Known rows, with every way that one mark hangs from another
k_279[k_335[k_467[k_232 k_409[k_214]]]]: [ 0.96 -1.25 -1.56  0.17 -0.89  3.29 -0.03  3.05  1.09 -1.82 -0.69 -2.37
  0.52  0.83  1.29  0.15 -0.47  0.14  6.07  1.78 -0.24  1.34  2.71  0.00
  0.79]
k_232[k_160 k_214 k_467[k_409]]: [-0.77 -0.37 -2.67  0.71  0.27 -1.32  1.13 -1.53 -1.75 -0.46  0.96 -2.70
 -1.38 -0.34  0.21 -0.69 -0.95 -3.01  0.54  1.59 -1.75 -2.22 -1.19 -0.25
 -0.15]
k_646[k_409]: [-0.96 -0.30 -2.04  1.34 -1.42  0.89  1.37  0.82 -0.33 -0.32 -2.25  0.85
 -1.47 -1.23  0.85 -0.35 -0.87  0.25 -1.15  0.94  0.50 -0.63 -3.23  2.01
 -0.36]
k_279[k_335[k_467[k_232 k_409]]]: [ 2.57 -1.43 -2.46  0.30 -1.40  2.60 -0.31  1.96  0.69 -1.31 -1.68 -2.06
 -0.23  1.83  0.94 -1.21 -0.79 -0.22  3.40  1.29 -0.93  1.16  2.03 -1.60
  0.83]
k_205[k_467[k_232[k_160]] k_924]: [-0.01 -2.95 -0.28  2.10 -0.40  3.03 -0.41  1.95  1.99 -0.39 -2.13  0.54
 -0.96 -0.56  0.21 -1.54 -0.08 -2.29 -1.44  1.48 -0.27  0.69 -1.36  0.67
  1.75]
k_335[k_467]: [ 0.97  0.58 -2.14  1.53 -0.34  1.64  2.12  2.40  0.10 -2.08 -1.12 -0.50
 -0.11  0.60  0.12  0.80 -0.63  0.41  0.73  1.34  0.21 -0.33 -0.82 -0.29
  1.24]
k_924[k_205[k_467[k_232]]]: [ 2.37 -2.33 -3.17  1.94 -2.39  2.67  0.82  3.42  0.20 -1.21  0.07  0.34
  0.10 -0.10  0.43 -1.23 -0.27 -0.44 -1.99  1.26  1.30  0.91  1.58  4.85
 -0.29]
k_279[k_335]: [ 0.32 -0.07 -3.25  2.40 -3.00  0.34  0.30  1.63 -0.14 -1.89 -2.38 -1.72
 -2.20 -1.22  0.61 -0.41 -1.09  0.25 -0.83  1.26  0.22  0.65 -5.26  0.48
 -0.27]
k_214[k_409[k_646]]: [-3.99  0.41 -3.13  0.85 -3.91  0.34  1.15  1.33  0.43 -2.25 -0.16  0.23
  0.64  0.21  0.74 -0.81 -0.98  0.52 -2.94  0.96  1.18 -0.53 -2.82  1.85
  0.11]
k_205[k_467[k_232 k_335] k_924]: [-1.04 -2.35  1.04  2.04 -1.85  2.88 -0.29  2.46  1.77 -0.94 -1.01  0.07
 -0.39  0.34  0.11 -0.11 -0.37 -1.30 -0.94  2.45  0.88  0.52 -0.15 -0.24
  0.97]
k_409[k_214 k_646]: [-4.65  1.05 -2.80  0.79 -1.77  1.48  1.75  2.77  0.25 -2.75  0.19 -0.60
  0.34 -1.48  0.83  1.45 -0.48  0.61  0.58  1.59  1.33 -0.17 -2.68  1.34
 -0.79]
k_232[k_214 k_467[k_409]]: [ 0.28  0.17 -3.10  0.84 -0.86 -1.08  1.00 -0.07 -1.91 -1.35  1.92 -2.69
 -1.02  1.11  0.08 -0.50 -0.65 -2.47  0.37  1.79 -0.87 -1.67 -2.97 -0.39
 -1.38]
k_924[k_205[k_467[k_335[k_279] k_409]]]: [ 1.78 -0.08  0.23  2.33  0.26  1.28  1.65  2.92 -0.06 -1.48  2.81  2.37
 -0.36  1.47  0.78  2.16 -0.82 -0.17 -1.38  2.10  1.36 -0.67  6.58  2.82
  0.28]
k_335[k_279 k_467[k_232[k_214]]]: [ 1.63 -0.36 -1.49  1.25  1.43  0.70  1.43  4.02 -0.16 -1.81 -1.43 -1.45
 -0.32  0.43  0.90  1.41  0.71 -1.04  2.21  1.68 -0.09 -0.28  0.98  0.77
  0.44]
k_205[k_467 k_924]: [ 0.74 -1.26 -0.46  3.51 -0.57  2.65  0.51  2.83  1.67 -1.75 -0.16  1.45
 -1.28  0.56 -0.30 -0.31 -0.45 -1.59 -3.30  1.61  0.91  0.25 -4.82  0.78
  1.01]
k_924[k_205[k_467[k_232[k_214]]]]: [ 2.33 -3.03 -3.00  1.91 -2.18  0.68  1.05  3.49 -0.77 -1.33  0.29 -1.10
 -0.26 -0.30  0.85 -1.18  0.01 -2.11 -2.87  1.51  0.87  0.37 -0.95  5.35
 -1.05]
k_335[k_467[k_232]]: [ 1.38 -1.11 -2.20  0.55 -1.09  2.52  1.12  2.52  0.40 -1.51 -2.22 -1.33
  0.34  0.57  0.29 -0.20  0.07 -0.07  2.67  1.34 -0.02  0.66  0.73  0.28
  1.17]
k_335[k_279 k_467]: [ 1.57  1.41 -1.59  2.52  1.63  1.70  2.39  3.56  0.44 -2.44 -0.72  0.70
 -0.72  0.79  0.32  2.10 -0.16  0.60  1.18  1.42  0.35 -0.48  0.93  0.10
  1.48]
k_232[k_160 k_467[k_335]]: [-3.97  0.86 -2.10  1.84 -0.89 -0.25  2.02 -1.15 -1.40 -0.57 -0.64 -1.85
 -1.67 -1.66  0.03  1.08 -1.41 -0.40  0.59  2.03 -0.95 -1.77  1.13 -0.50
  0.44]
k_924[k_205[k_467]]: [ 2.02 -1.07 -3.16  2.95 -1.93  1.62  1.97  3.03 -0.07 -1.88  1.22  1.23
 -0.60 -0.06  0.27 -0.21 -0.87 -0.25 -3.37  1.16  1.53  0.15 -0.08  4.84
 -0.12]
k_335[k_279 k_467[k_232 k_409]]: [ 2.70 -0.03 -0.62 -0.33  1.70  2.81  0.63  3.03  0.94 -1.38 -0.58  0.29
  0.46  2.22  0.59  0.72  0.38 -0.58  4.28  1.39 -0.26  0.32  5.43 -1.33
  1.59]
k_924[k_205]: [ 1.63  0.14 -2.62  1.93 -2.01  0.51  2.00  2.54 -1.32 -1.38  0.15 -0.30
 -0.95 -0.94  0.28  0.30 -0.94  0.78 -0.91  0.67  1.38 -0.28 -0.79  3.49
 -0.61]
k_232[k_214]: [ 0.26  0.05 -2.49  1.28 -1.49 -1.24  1.17  1.97 -1.61 -1.65 -0.77 -1.86
 -1.50 -1.33  0.44 -0.04  0.02 -1.95 -1.82  1.41  0.24 -1.03 -6.08  1.26
 -0.53]
k_335[k_279 k_467[k_232[k_214[k_409]]]]: [ 0.41 -0.58 -1.11  1.07  0.26  0.08  1.09  3.17  0.61 -1.74 -0.80 -1.08
  0.77  1.76  1.20  0.06  0.51 -0.90  0.77  1.21  0.22 -0.37  1.45  3.33
  1.15]
k_232[k_160 k_467[k_335[k_279]]]: [-3.44  1.54 -1.27  2.42  1.29 -0.43  1.99 -0.03 -1.06 -0.83 -0.18 -0.37
 -2.10 -1.38  0.20  2.50 -1.02 -0.04  1.40  2.21 -0.59 -1.91  3.33  0.07
  0.56]
k_214[k_409]: [-1.62  0.67 -1.74  1.25 -3.04 -0.06  0.95  1.37 -0.04 -1.57 -0.34  0.11
 -0.34  0.19  0.30 -1.12 -0.59 -0.20 -2.11  0.86  1.04 -0.29 -3.07  3.20
  1.09]
k_232[k_160 k_214 k_467[k_409[k_646]]]: [-3.88 -0.22 -4.25  0.63 -0.53 -0.60  1.47 -1.58 -1.07 -1.10  1.16 -2.44
 -0.60 -0.25  0.55 -0.43 -1.23 -2.49 -0.81  1.58 -1.85 -2.18 -1.03 -1.62
 -1.20]

Rows
[-1.10  2.00 -0.70  1.20  0.75  0.19  1.19  0.86 -0.88 -1.61  1.98 -0.28
 -1.28  1.19  0.03  2.30 -0.88 -0.37  1.68  2.35  0.00 -1.69  4.23 -1.30
 -0.28] : k_232[k_467[k_335[k_279] k_409]]
[-0.05 -1.11 -1.13  2.74 -2.84  1.16  2.23  2.73 -0.43 -1.45  1.28  0.94
 -0.48 -0.43  0.63  1.16 -1.28  0.31 -2.71  1.94  1.34 -0.21  2.44  3.77
 -0.17] : k_924[k_205[k_467[k_335]]]
[ 3.12 -1.55 -1.91  1.61 -1.64  2.08  1.52  2.30  0.01 -1.43  2.54  1.67
 -0.04  1.36  0.46 -0.41 -0.88 -1.13 -2.38  1.26  1.01  0.03  2.06  3.40
  0.09] : k_924[k_205[k_467[k_409]]]
[-0.90  0.27 -2.95  0.50  0.19  0.42  1.07 -1.36 -0.95 -0.51  0.75 -1.20
 -1.21  0.07 -0.08 -0.51 -1.22 -1.54  1.15  1.40 -1.37 -1.51  1.03 -0.95
  0.80] : k_232[k_160 k_467[k_409]]
[ 1.36 -1.38 -0.29  1.41 -1.90  1.27  1.66  1.59 -0.51 -1.25  2.49  1.42
  0.01  1.17  0.59  0.92 -1.07 -0.46 -1.79  1.94  1.07 -0.48  4.32  2.59
  0.18] : k_924[k_205[k_467[k_335 k_409]]]
[ 0.12 -1.93 -2.05  0.57  0.29  0.58  1.52  1.16 -0.54 -0.77 -2.53 -2.72
 -0.16 -0.96  0.86 -0.46  0.13 -1.90  2.07  1.33 -1.50 -0.81  0.08  0.65
  0.97] : k_335[k_467[k_232[k_160 k_214]]]
[-4.41 -0.97 -1.66 -1.75 -1.29  2.38  0.35  1.13  0.45 -1.03 -0.69 -0.97
  1.06 -1.43  1.35 -0.44 -0.16 -0.99  3.27  1.39 -0.33 -0.04  3.03 -0.34
  0.32] : k_467[k_232[k_160] k_409[k_214 k_646]]
[-4.68  1.75  0.74 -0.20 -0.12  1.40  1.49  2.78  0.34 -2.43  1.56  0.70
  0.66 -0.33  1.29  3.57 -0.46  0.68  3.28  2.35  1.27 -0.96  3.87 -0.79
 -0.54] : k_467[k_335[k_279] k_409[k_214 k_646]]
[ 2.75  1.19 -0.39  0.94  2.39  1.85  1.58  2.94  0.64 -2.04  0.54  1.22
 -0.21  2.28  0.41  1.76 -0.23 -0.01  2.75  1.25  0.08 -0.72  3.29 -1.17
  1.31] : k_335[k_279 k_467[k_409]]
[ 0.06 -1.12  2.36  1.79 -0.69  2.28  0.15  1.24  1.47 -1.10  1.36  1.40
 -0.52  1.68  0.08  0.45 -0.85 -1.86 -1.48  2.28  0.62 -0.45  0.47 -1.40
  1.07] : k_205[k_467[k_335 k_409] k_924]
[-1.71  1.53 -1.47  0.30 -1.39  0.16  1.06 -0.46 -1.24 -1.09  1.55 -1.50
 -0.79  0.93 -0.15  0.89 -1.31 -0.56  1.29  2.29 -0.27 -1.62  1.93 -1.21
 -0.31] : k_232[k_467[k_335 k_409]]
[-1.21 -0.58  0.12  0.74 -0.51 -1.19  0.68  2.98 -1.48 -1.27 -1.68 -1.72
 -1.21 -1.17  0.92  1.76  0.38 -1.23  0.96  2.40  0.47 -0.82  0.22  1.05
 -0.58] : k_467[k_232[k_214] k_335[k_279]]
[-1.60 -1.28 -0.30 -1.47 -0.96  1.90 -0.17  1.26 -0.12 -0.32 -0.62 -1.19
  0.43 -1.48  0.93 -0.44  0.15 -1.81  4.72  1.37 -0.05  0.10  2.43  1.02
  1.01] : k_467[k_232[k_160] k_409[k_214]]
[-1.46 -0.32  1.29 -0.75  0.50  0.91 -0.08  0.77 -0.43 -0.19 -1.78  0.29
 -0.73 -0.89  0.98  0.96 -0.06 -1.22  3.20  1.86 -0.61 -0.79  6.10 -1.11
  1.50] : k_467[k_232[k_160] k_335[k_279] k_409]
[-1.30 -2.24 -1.06  1.02 -2.92  1.59  0.25  2.69  0.08 -1.33 -1.19  0.01
 -0.23 -0.50  0.57 -0.04 -0.12 -1.31 -1.62  2.57  0.65  0.73  0.86  1.43
  0.61] : k_205[k_467[k_232 k_335]]
[-3.31 -0.01 -3.26  1.98 -1.21 -2.11  1.72 -0.99 -1.21 -0.69  0.64 -2.42
 -0.95 -0.69  0.44 -1.27 -1.02 -2.02 -2.06  1.25 -0.86 -2.00 -3.21  3.72
  0.58] : k_232[k_160 k_214[k_409] k_467]
[-6.45 -0.41 -4.48  1.66 -2.12 -1.55  2.01 -1.26 -0.72 -1.33  0.80 -2.18
 -0.30 -0.63  0.86 -1.11 -1.42 -1.32 -3.32  1.32 -0.99 -2.02 -2.75  2.73
 -0.28] : k_232[k_160 k_214[k_409[k_646]] k_467]
[-3.01  1.33 -0.35  0.44 -0.35  0.80  1.25  1.56  0.11 -2.11  0.47  0.98
 -0.23  0.63  0.98  2.41 -0.82  0.24  0.29  2.10  0.61 -1.12  3.10 -2.57
 -0.34] : k_467[k_335[k_279] k_409[k_646]]
[-0.75 -2.53 -2.42  1.10 -3.12 -0.25  0.18  2.69  0.42 -1.65 -0.03 -0.45
  0.51  0.51  0.95 -2.24  0.34 -3.14 -4.39  1.72  0.87  0.33 -3.24  5.16
  0.78] : k_205[k_467[k_232[k_214[k_409]]]]
[-2.95  0.83 -2.34  2.02 -1.76 -1.81  1.76  0.19 -2.31 -1.25  0.82 -3.36
 -1.39 -0.87  0.14  1.25 -0.97 -1.11 -0.52  2.58 -0.27 -1.86 -1.96  0.34
 -1.23] : k_232[k_214 k_467[k_335]]
[-2.73 -0.10 -0.41 -0.90 -1.06  1.83 -0.05  1.90  0.25 -1.71 -0.43  0.23
  0.34  0.62  1.16  1.31 -0.29  0.13  1.74  2.15  0.34 -0.36  5.00 -2.04
 -0.47] : k_467[k_232 k_335[k_279] k_409[k_646]]
[-1.92  0.27 -3.75  2.09 -0.24 -1.62  1.79 -0.59 -1.84 -0.80 -0.32 -2.88
 -1.98 -1.87  0.14 -0.02 -0.81 -2.35 -0.65  1.57 -1.36 -1.95 -3.30  1.04
 -0.52] : k_232[k_160 k_214 k_467]
[-0.35  1.03 -1.79  0.75  1.19  2.68  1.91  2.55  1.18 -2.61  0.49  1.26
  0.55  2.35  0.81  2.03 -0.59  0.62  1.50  1.33 -0.04 -0.67  3.84 -3.03
  0.54] : k_335[k_279 k_467[k_409[k_646]]]
[-1.57 -1.71 -2.79 -1.47 -2.42  0.35 -0.19  1.50 -0.65 -1.63 -0.53 -1.84
  0.53  0.32  1.17 -1.24  0.00 -2.41 -0.03  1.52 -0.32 -0.25 -1.56 -1.09
 -1.47] : k_467[k_232[k_214] k_409[k_646]]
[-2.51  0.55 -1.35  0.59 -0.68  0.00  1.27 -1.77 -1.43 -0.07  0.60 -1.44
 -1.25 -0.33  0.01  0.60 -1.55 -1.22  1.62  2.06 -1.33 -1.95  3.36 -1.79
  0.71] : k_232[k_160 k_467[k_335 k_409]]
[-0.91 -2.82 -1.22  1.56 -2.33  1.83  1.39  1.63 -0.30 -0.22 -0.83  0.06
 -0.09 -1.48  0.96  0.00 -0.64 -0.63 -1.34  1.79  0.33  0.05  5.43  3.79
  0.84] : k_924[k_205[k_467[k_232[k_160] k_335]]]
[-3.76  0.64 -0.75 -0.45 -2.79  0.98  0.98  0.27 -0.48 -1.62  0.50 -0.15
  0.31  0.19  0.71  0.96 -1.29  0.14 -0.20  1.99  0.28 -1.16  1.25 -2.36
 -0.55] : k_467[k_335 k_409[k_646]]
[-5.47  0.81 -0.43 -0.77 -2.08  1.47  1.37  1.63 -0.04 -2.42  1.45 -0.76
  1.03 -0.40  1.19  2.18 -0.83  0.45  2.35  2.23  1.05 -0.78  2.51 -0.93
 -0.73] : k_467[k_335 k_409[k_214 k_646]]
[ 0.60 -3.06 -3.56  0.33 -2.87  3.40  0.52  2.90  0.90 -1.73  1.51  0.80
  1.21  1.46  1.06 -1.39 -0.77 -0.74 -2.16  1.27  0.82  0.89  4.08  2.06
 -0.99] : k_924[k_205[k_467[k_232 k_409[k_646]]]]
[-0.13 -1.03  0.01  0.85 -1.74  1.05  0.84  1.45  0.02 -1.55  1.09  1.29
 -0.25  0.99  0.55  0.61 -0.61 -1.86 -1.99  2.42  0.59 -0.49  1.51 -0.19
  0.99] : k_205[k_467[k_335 k_409]]
[-0.84 -0.66  1.52  3.20 -1.26  1.78  0.86  1.89  1.30 -1.26  0.08  1.16
 -0.84  0.20 -0.10  0.86 -0.90 -0.95 -2.57  2.35  1.11 -0.08 -2.03  0.00
  0.91] : k_205[k_467[k_335] k_924]
[ 0.51  0.59 -0.69 -0.05  0.90  2.56  1.85  2.96  0.54 -2.15  1.45 -0.52
  1.18  1.22  0.53  1.58 -0.29 -0.14  4.99  1.56  0.30 -0.33  2.26  0.22
  1.12] : k_335[k_467[k_409[k_214]]]
[-0.20  0.02  0.86 -0.64 -0.45  1.11 -0.20  2.06 -0.48 -0.94 -0.75  0.08
 -0.51  0.34  0.78  1.27  0.14 -0.80  3.19  2.04  0.14 -0.33  5.02 -0.95
  0.38] : k_467[k_232 k_335[k_279] k_409]
[ 0.15 -1.76 -1.17 -1.31 -1.52  1.44 -0.47  0.25 -0.41  0.04 -1.98 -0.89
 -0.35 -0.80  0.48 -1.76 -0.23 -2.13  2.29  1.14 -0.96 -0.24  1.24 -0.87
  1.29] : k_467[k_232[k_160] k_409]
[-3.93  1.92 -1.90  1.01 -0.03  0.92  1.52  0.46 -0.19 -2.19  2.11 -0.21
 -0.43  1.33  0.54  2.55 -1.24  0.37  1.20  2.36 -0.08 -1.52  4.49 -2.43
 -1.05] : k_232[k_467[k_335[k_279] k_409[k_646]]]
[-0.17 -0.57  0.88 -0.56  0.31 -0.76 -0.27  2.33 -1.32 -0.88 -0.25 -1.47
 -0.66  0.07  1.12  1.15  0.33 -2.20  1.87  2.31  0.04 -0.98  2.64 -0.45
 -0.39] : k_467[k_232[k_214] k_335[k_279] k_409]
[-1.49 -1.23 -2.62  1.20 -1.55  2.99  1.98  3.54  0.78 -2.66  3.88  1.35
  1.54  0.74  1.09  0.78 -0.98 -0.13 -0.75  1.54  1.66  0.02  3.04  3.87
 -0.98] : k_924[k_205[k_467[k_409[k_214 k_646]]]]
[-2.62  1.04 -4.42  0.72 -1.58  1.27  1.13 -0.21 -0.34 -2.14  1.80 -0.84
 -0.09  1.53  0.07 -0.20 -1.29 -0.49  0.19  1.54 -0.37 -0.98 -0.49 -2.09
 -1.24] : k_232[k_467[k_409[k_646]]]
[-0.31 -0.07 -3.49  1.17 -1.60  2.44  0.99  1.22  1.08 -2.65 -0.57 -0.96
 -0.07  1.69  1.13  0.10 -1.58  0.86  1.03  1.43 -0.82  0.40  0.38 -2.82
  0.26] : k_279[k_335[k_467[k_409[k_646]]]]
[ 1.11 -3.09 -2.82  1.81 -1.61  2.37  1.16  2.35  0.07 -0.32 -0.88  0.42
 -0.33 -1.32  0.74 -1.31 -0.39 -1.23 -1.83  1.02  0.30  0.41  3.66  4.53
  0.61] : k_924[k_205[k_467[k_232[k_160]]]]
[ 0.24 -2.50 -1.60  1.52 -2.87  1.84  1.20  2.87 -0.24 -1.03  0.21  0.08
 -0.03 -0.30  0.78 -0.01 -0.50 -0.12 -1.52  2.05  1.43  0.54  3.87  4.30
 -0.18] : k_924[k_205[k_467[k_232 k_335]]]
[-1.80 -1.68  0.35 -1.64 -1.61  0.79 -0.14 -0.41 -1.04  0.17 -1.82 -1.01
 -0.20 -1.12  0.82 -0.38 -0.44 -1.47  2.76  1.71 -0.84 -0.70  4.67 -1.41
  1.07] : k_467[k_232[k_160] k_335 k_409]
[-2.12  2.35 -1.51  2.53  0.23 -0.05  1.92  1.53 -1.05 -1.58  0.71 -0.68
 -1.76 -0.23 -0.01  2.66 -0.81  0.53  0.97  2.39  0.32 -1.39  1.96  0.29
 -0.45] : k_232[k_467[k_335[k_279]]]
[ 0.03 -1.27  2.02  2.65  0.83  2.79 -0.14  3.81  2.07 -1.28 -1.07  1.45
 -0.83  0.62  0.33  1.34  0.08 -0.86 -0.52  2.52  0.92  0.53  1.85  0.16
  1.02] : k_205[k_467[k_232 k_335[k_279]] k_924]
[-2.11  1.86  1.69  0.15  0.76  0.69  1.33  2.95 -0.22 -1.84  1.75  0.41
 -0.19 -0.39  0.95  3.28 -0.10 -0.16  3.89  2.29  1.18 -1.07  3.84  0.48
  0.27] : k_467[k_335[k_279] k_409[k_214]]
[-0.85  0.02 -2.81  0.04 -0.93  2.62  1.88  1.34  0.81 -2.45  0.18  0.27
  1.07  2.20  0.67  0.59 -0.89  0.24  1.44  1.25 -0.29 -0.51  1.43 -2.87
  0.47] : k_335[k_467[k_409[k_646]]]
[-4.29 -1.67  0.19 -0.41 -3.03 -2.04  0.68 -0.26 -1.28  0.19 -2.06 -2.37
  0.01 -1.93  1.33 -0.93 -0.39 -1.99 -0.82  1.61 -0.21 -1.10  0.31  3.09
  0.95] : k_467[k_232[k_160 k_214[k_409]] k_335]
[ 0.25 -0.45 -1.92 -0.42  0.87  3.49  0.88  3.14  1.44 -2.30 -0.36  0.31
  1.05  2.51  0.94  0.97  0.03  0.08  3.14  1.40 -0.35  0.14  5.25 -2.36
  0.51] : k_335[k_279 k_467[k_232 k_409[k_646]]]
[ 0.67  1.66  0.13  0.61  2.54  2.44  2.05  4.03  1.03 -2.45  1.79  0.89
  0.75  1.80  0.77  2.85  0.11  0.11  5.36  1.65  0.46 -0.42  4.44  0.44
  1.30] : k_335[k_279 k_467[k_409[k_214]]]
